Each row was made from one walk, in order. Every step used is in the known rows, and no mark comes twice. Write each row's walk.
Known rows:
v, x: [-2.02,-1.03,1.24,-1.08,-1.43,-0.85,0.85,1.29,-0.69,-1.08,0.57,-1.34,0.88,0.84,2.97,3.00,-0.59,-2.72,3.68,-0.46,-0.24,0.46,0.31,0.25,0.04,-0.22,0.37,3.24]
g, y, l: [-1.10,0.79,-1.06,-0.52,-0.62,-0.43,1.89,6.82,-0.01,2.46,-3.12,0.28,0.33,-1.27,1.26,3.29,-0.28,-0.74,0.64,0.34,-4.66,0.03,-0.47,-2.10,0.72,1.46,0.60,-1.05]
y, g: [-1.29,-0.32,0.45,1.27,2.19,-1.33,-0.32,2.65,0.03,-1.82,0.37,3.56,0.23,0.32,-1.62,2.13,-0.57,-0.29,1.86,-0.12,1.61,-0.38,0.55,0.09,-0.15,-1.04,0.51,1.08]
g, u, y: [-1.92,3.65,-2.41,1.81,2.24,-1.15,0.25,-1.61,0.63,-2.23,-0.35,-1.97,0.48,0.80,0.25,1.25,1.04,-1.95,-0.37,0.48,-1.04,0.02,0.18,-0.09,0.10,2.54,0.63,-2.63]
u, y, l: [-1.18,1.17,-1.09,-0.01,3.15,-0.54,2.80,6.80,0.13,-0.06,0.80,0.73,0.28,-2.28,1.05,-0.27,-1.19,-2.82,0.51,0.41,-3.34,-0.23,0.35,-1.42,-0.07,2.00,-0.13,-2.06]
x, g, f, u, y: [-0.73,2.14,-1.67,0.78,2.38,0.54,-0.43,-1.21,1.41,-0.62,1.58,-0.99,-0.86,-0.58,-3.32,-3.73,2.96,3.25,-3.88,0.49,1.49,-0.11,1.04,0.69,0.91,0.60,-0.33,-0.93]
v, x, g: [-1.83,-2.47,1.61,-1.10,0.05,-0.53,0.11,0.48,-0.51,1.19,-0.90,1.61,0.82,1.17,1.08,1.81,-0.31,-0.54,1.50,-0.11,1.94,0.00,-1.31,2.24,0.06,-0.80,-0.03,3.83]
g, v: [1.14,0.04,-1.08,-0.38,-1.57,-1.48,-0.93,2.62,-0.33,-3.20,2.88,-0.24,0.59,1.65,2.79,2.39,0.99,-3.24,3.38,-0.29,-1.84,0.36,2.09,0.51,-1.50,-1.23,1.35,0.95]
x, v, g: [2.23,-1.30,2.28,-0.82,-1.25,-1.06,0.85,1.05,-0.81,-2.83,1.17,3.12,0.25,2.14,1.02,0.80,-2.12,0.23,-1.01,-1.50,2.06,-0.19,0.49,1.59,-0.34,-1.20,0.84,1.19]
g, f, u: [-1.17,2.28,-1.31,0.44,-2.13,-0.65,-1.01,-0.46,1.13,-3.59,2.19,-3.86,-0.56,2.62,-1.33,0.15,2.23,0.94,-1.94,-0.20,0.54,0.39,3.32,-0.72,0.30,0.33,1.47,1.31]
g, v, x, y, f: [1.85,-2.93,-1.99,-2.32,-4.00,0.53,-1.82,-1.06,-1.79,2.53,1.38,-0.94,0.04,0.97,3.33,-2.63,1.51,-0.42,3.59,0.75,-2.05,0.01,-1.74,0.29,-0.41,-2.03,-0.41,-0.40]
g, y, u: [-0.76,0.70,0.28,2.11,-0.78,-0.06,-0.56,0.07,0.24,0.20,-4.12,-1.89,-0.28,0.90,-0.17,2.48,-0.44,-2.31,-0.19,0.11,-1.70,0.13,0.07,-0.61,0.98,0.82,0.46,-2.44]
f, u: [-2.34,1.47,1.79,1.35,0.36,0.07,0.55,0.09,1.21,-3.44,2.75,-2.56,-0.10,1.75,-1.01,3.31,-0.86,-2.38,-1.51,-0.99,0.00,0.22,2.81,-0.71,0.02,0.73,1.17,2.27]
g, x: [-0.76,0.51,-1.45,-0.99,-0.58,-0.80,-1.27,1.26,-0.90,-1.36,-0.37,-2.66,0.95,0.74,0.70,2.98,0.16,-3.54,2.44,-0.87,-2.79,0.50,2.30,-0.65,-0.53,-0.71,0.32,2.88]
v, g, x, y: [-0.12,0.78,-1.42,-2.19,0.14,1.59,0.11,-0.87,-1.17,3.86,1.27,1.63,0.76,-0.66,-0.78,1.78,-1.45,-0.10,-1.47,-0.53,-2.55,0.03,-1.66,0.56,0.60,-0.56,-0.39,1.15]
v, x, y: [-2.08,-0.74,0.18,-1.93,-0.81,-0.01,1.31,0.90,-0.51,2.15,1.82,-0.48,1.01,0.20,2.27,1.26,-0.97,-1.80,2.56,-0.38,-1.74,0.10,-1.14,0.53,0.85,0.14,-0.48,1.55]
y, l: [-1.52,-0.13,-0.20,-0.26,-0.32,-1.32,1.63,6.91,-0.04,-0.83,0.56,0.82,0.49,1.45,1.04,3.07,-1.74,-3.09,0.25,-0.04,-2.30,-0.25,0.99,-0.97,-0.49,1.12,1.32,0.70]
x, v, g, y, u: [3.52,-1.79,2.59,0.64,-1.95,0.23,-0.09,-2.15,-0.32,1.16,-4.86,0.69,-0.77,1.02,0.22,-0.77,-1.41,0.63,-1.78,-0.81,1.40,-0.18,-1.17,1.20,0.24,0.00,0.06,-2.94]
f, u, y: [-2.00,2.78,0.66,1.73,3.71,0.75,2.04,-0.06,1.36,-2.68,3.22,-2.57,-0.31,-1.97,-0.88,0.14,-0.52,-2.19,-1.08,-0.55,-1.15,0.30,2.30,-1.18,0.54,1.78,-0.41,-0.32]
y, v: [1.00,-1.38,1.84,-0.15,-1.97,-1.23,-0.19,2.56,-0.67,-3.95,0.58,1.63,0.57,0.17,2.17,1.44,-2.14,-2.07,1.87,-0.59,-0.88,0.07,1.50,-0.45,-1.98,-1.65,0.21,0.53]
u, y: [-1.80,2.45,-0.75,0.91,3.56,-0.57,1.87,2.96,0.01,-2.85,2.45,0.38,0.55,-1.33,0.65,1.08,-0.39,-2.71,1.04,-0.29,-2.35,0.07,1.13,-0.66,0.92,0.55,0.06,-0.85]
f, u, y, x, v, g: [4.09,-1.44,2.98,-0.43,1.48,1.82,0.74,-3.12,0.65,1.73,2.78,-0.44,-0.32,-4.17,-1.24,-4.86,-2.45,0.62,0.04,-1.46,2.03,0.12,0.12,-1.04,-0.15,-0.31,-2.73,-0.03]
f, u, y, v, x, g: [1.44,-3.28,3.97,-0.91,1.59,1.70,0.84,-3.31,0.40,1.92,-0.96,0.08,-0.37,-4.64,1.11,-4.55,-1.18,0.66,1.10,0.08,2.11,0.21,-0.87,0.68,-1.86,-0.04,-2.79,0.35]

Write each row's walk:
[-1.32,-1.41,0.74,-1.36,-0.57,0.33,0.40,0.47,-0.39,4.45,-4.41,1.04,0.69,-1.07,1.31,1.93,1.30,1.54,1.91,0.38,-0.44,0.24,-2.88,1.03,1.33,-0.46,-0.81,2.04]
v, x, g, y
[2.98,-0.30,1.10,-0.98,-3.49,-0.34,-0.80,-2.61,0.41,-2.51,1.52,-1.31,-1.02,2.59,-0.93,-2.88,0.99,4.03,-3.58,-1.11,3.77,0.07,2.04,1.10,-0.30,-0.46,0.98,0.92]
x, v, g, f, u
[1.15,0.56,0.24,-0.45,-0.87,1.97,0.38,0.57,-0.48,4.83,-1.08,2.55,0.77,-3.31,-0.23,2.59,-1.39,1.67,1.44,-0.06,-2.11,0.28,-3.11,-1.93,1.59,-1.84,-1.21,1.01]
v, g, y, x
[2.03,-0.11,0.62,-0.06,-2.57,-1.72,-0.79,-3.66,-0.14,-2.13,-1.55,0.59,0.23,4.56,0.60,0.92,-0.65,0.88,-2.27,-0.77,3.25,-0.30,-0.29,2.17,-0.89,0.78,1.50,-0.58]
x, v, g, u
[1.22,-1.43,-0.94,-0.46,-0.43,-0.97,-1.72,2.16,-0.04,-1.01,1.58,2.64,0.48,1.71,0.72,1.18,1.07,-1.10,1.00,0.10,0.37,-0.10,0.62,2.50,-1.61,-1.85,1.06,1.47]
x, g, v
[2.16,-1.08,0.96,-1.75,-2.22,0.65,0.06,-3.06,-0.02,-0.13,-0.36,-4.07,-0.66,-3.97,2.64,-6.34,1.63,1.97,2.98,0.48,0.44,0.76,1.29,-1.10,-1.55,0.31,-2.09,-1.29]
g, f, u, y, v, x
[-0.89,1.06,-0.35,1.57,5.84,-0.49,0.93,2.38,0.12,-1.08,0.35,3.73,0.10,-3.05,-1.76,-1.06,-0.13,-0.33,2.03,0.35,0.44,-0.36,-0.09,-0.38,0.55,-0.16,-0.95,-1.59]
u, y, g
[2.03,-3.72,2.28,-2.09,-4.63,0.37,-2.06,-3.69,0.16,1.23,-2.08,-1.43,-0.56,-0.22,0.64,-4.56,1.60,3.84,0.14,0.45,3.84,0.25,0.02,1.22,-1.96,-1.30,-1.12,1.93]
y, v, x, g, f, u
[-1.57,0.02,0.43,1.97,-0.99,0.79,-1.03,-1.31,0.26,-3.67,1.51,-2.72,-0.99,3.49,-2.03,1.25,-0.48,-0.73,-3.48,-0.17,0.39,-0.14,1.91,-1.79,0.44,-0.73,1.26,1.17]
y, f, u
[-0.91,3.55,-1.82,0.80,1.41,0.17,0.47,-0.59,1.22,-2.63,3.20,-3.85,-0.78,-0.75,-1.34,-2.66,2.68,1.13,-1.44,0.19,-0.57,0.38,2.89,-1.30,0.82,1.24,0.02,-1.40]
g, f, u, y
[3.02,0.12,-1.20,0.93,-0.18,-0.11,-1.01,-5.42,-1.06,-1.41,-1.68,0.65,-0.79,2.70,-0.57,-4.14,0.19,2.74,-3.85,0.43,2.50,-0.66,-1.87,0.53,0.00,0.28,0.16,-4.55]
x, v, g, u, y, f
[-1.54,1.45,0.45,0.87,3.48,0.78,2.98,3.70,1.39,0.30,1.95,-2.29,-0.55,-2.46,-0.58,-1.00,-1.43,-2.48,-1.43,0.00,-2.20,-0.04,1.67,-2.03,-0.23,3.28,-0.37,-1.45]
f, u, y, l
[-0.34,-1.95,0.47,-0.09,0.16,-0.06,-1.91,1.56,0.18,1.90,1.34,2.80,1.01,0.19,-2.01,1.11,-1.35,-0.83,1.35,-0.47,1.08,-0.27,-0.91,0.12,0.04,-2.52,-1.00,3.27]
y, x, g
[0.00,1.07,0.62,1.49,-0.65,3.01,0.51,-3.15,-0.18,1.42,-1.46,0.03,-1.39,0.27,-2.31,1.49,-0.34,4.02,-5.53,0.59,-0.58,-0.09,-1.92,-1.93,1.92,-0.55,0.58,-0.69]
v, g, y, f, u
[1.60,-2.79,-0.45,-1.59,-3.78,1.86,-1.71,-4.22,-0.36,2.92,1.85,-3.79,-0.82,0.55,1.76,-3.21,1.19,-0.03,1.39,0.63,-0.93,0.28,-0.53,-0.35,-0.57,-0.74,-0.56,-0.04]
g, v, x, y, f, u
[0.28,0.62,1.41,1.75,-0.19,1.55,0.66,-1.51,-0.13,2.00,-3.66,1.36,-0.62,0.21,-0.74,2.81,-1.75,0.20,-2.78,0.39,-0.32,-0.10,-2.33,0.41,1.04,0.49,0.71,-2.45]
v, g, y, u
[0.10,-0.99,-1.00,-0.41,1.20,-0.80,-2.00,0.77,-0.71,0.66,-1.95,0.84,0.52,-1.16,-1.68,1.06,0.54,-1.13,3.32,-0.32,0.15,0.09,1.01,-0.35,-0.85,-1.27,-0.48,2.22]
y, g, x
[2.25,-0.16,-1.63,0.58,3.72,-0.73,-0.59,1.97,-0.14,-0.30,1.44,3.25,-0.07,-4.03,0.48,-2.61,1.46,-0.67,4.73,0.73,-0.12,-0.05,0.47,0.32,-1.33,-0.74,-0.91,-2.47]
u, y, g, v
[-0.44,2.39,-1.58,0.58,2.57,0.40,2.46,0.25,0.23,2.57,-0.94,1.43,0.02,-0.25,0.01,0.47,-1.13,0.54,-3.24,1.36,-0.86,-0.58,-2.77,-0.02,-0.54,3.61,0.59,-3.90]
v, g, u, y, l
[-0.76,-1.51,-1.15,-2.05,-2.77,-1.20,-1.30,-0.05,-0.70,1.19,-1.32,0.38,0.45,2.27,0.62,-0.96,2.69,2.90,0.89,0.57,2.32,0.12,-0.85,2.22,0.31,-1.26,0.27,2.70]
v, x, g, f
[-0.56,-0.50,-1.40,1.02,-0.38,0.66,-1.50,0.79,-0.83,1.59,-3.55,2.65,-0.39,1.43,-2.12,0.98,1.40,2.98,-3.28,0.89,-1.10,-0.52,-2.35,-0.37,2.25,-2.13,0.26,-0.70]
x, g, y, f
[-0.89,3.72,-1.24,1.45,2.80,0.33,1.48,-3.23,0.20,-0.29,0.48,1.06,0.26,0.43,-0.26,1.59,-0.36,0.69,-3.07,0.81,0.40,-0.22,-2.17,0.83,0.27,2.07,0.74,-2.67]
v, g, u, y
[-1.40,0.82,-1.07,2.07,0.63,-1.97,-1.99,-1.94,0.67,-1.00,-2.34,1.14,0.29,2.55,-2.16,2.22,0.71,0.30,0.36,0.65,2.98,-0.50,-0.26,0.67,-0.75,0.94,1.17,-0.66]
y, g, u
[-0.65,-0.99,-0.57,-1.40,-1.38,0.59,-1.00,-3.31,0.79,4.42,-0.30,-1.14,-0.65,-1.28,-2.11,-4.61,2.23,4.38,1.24,0.60,2.59,-0.06,-0.72,0.13,0.65,0.45,-1.26,0.40]
v, x, y, g, f, u
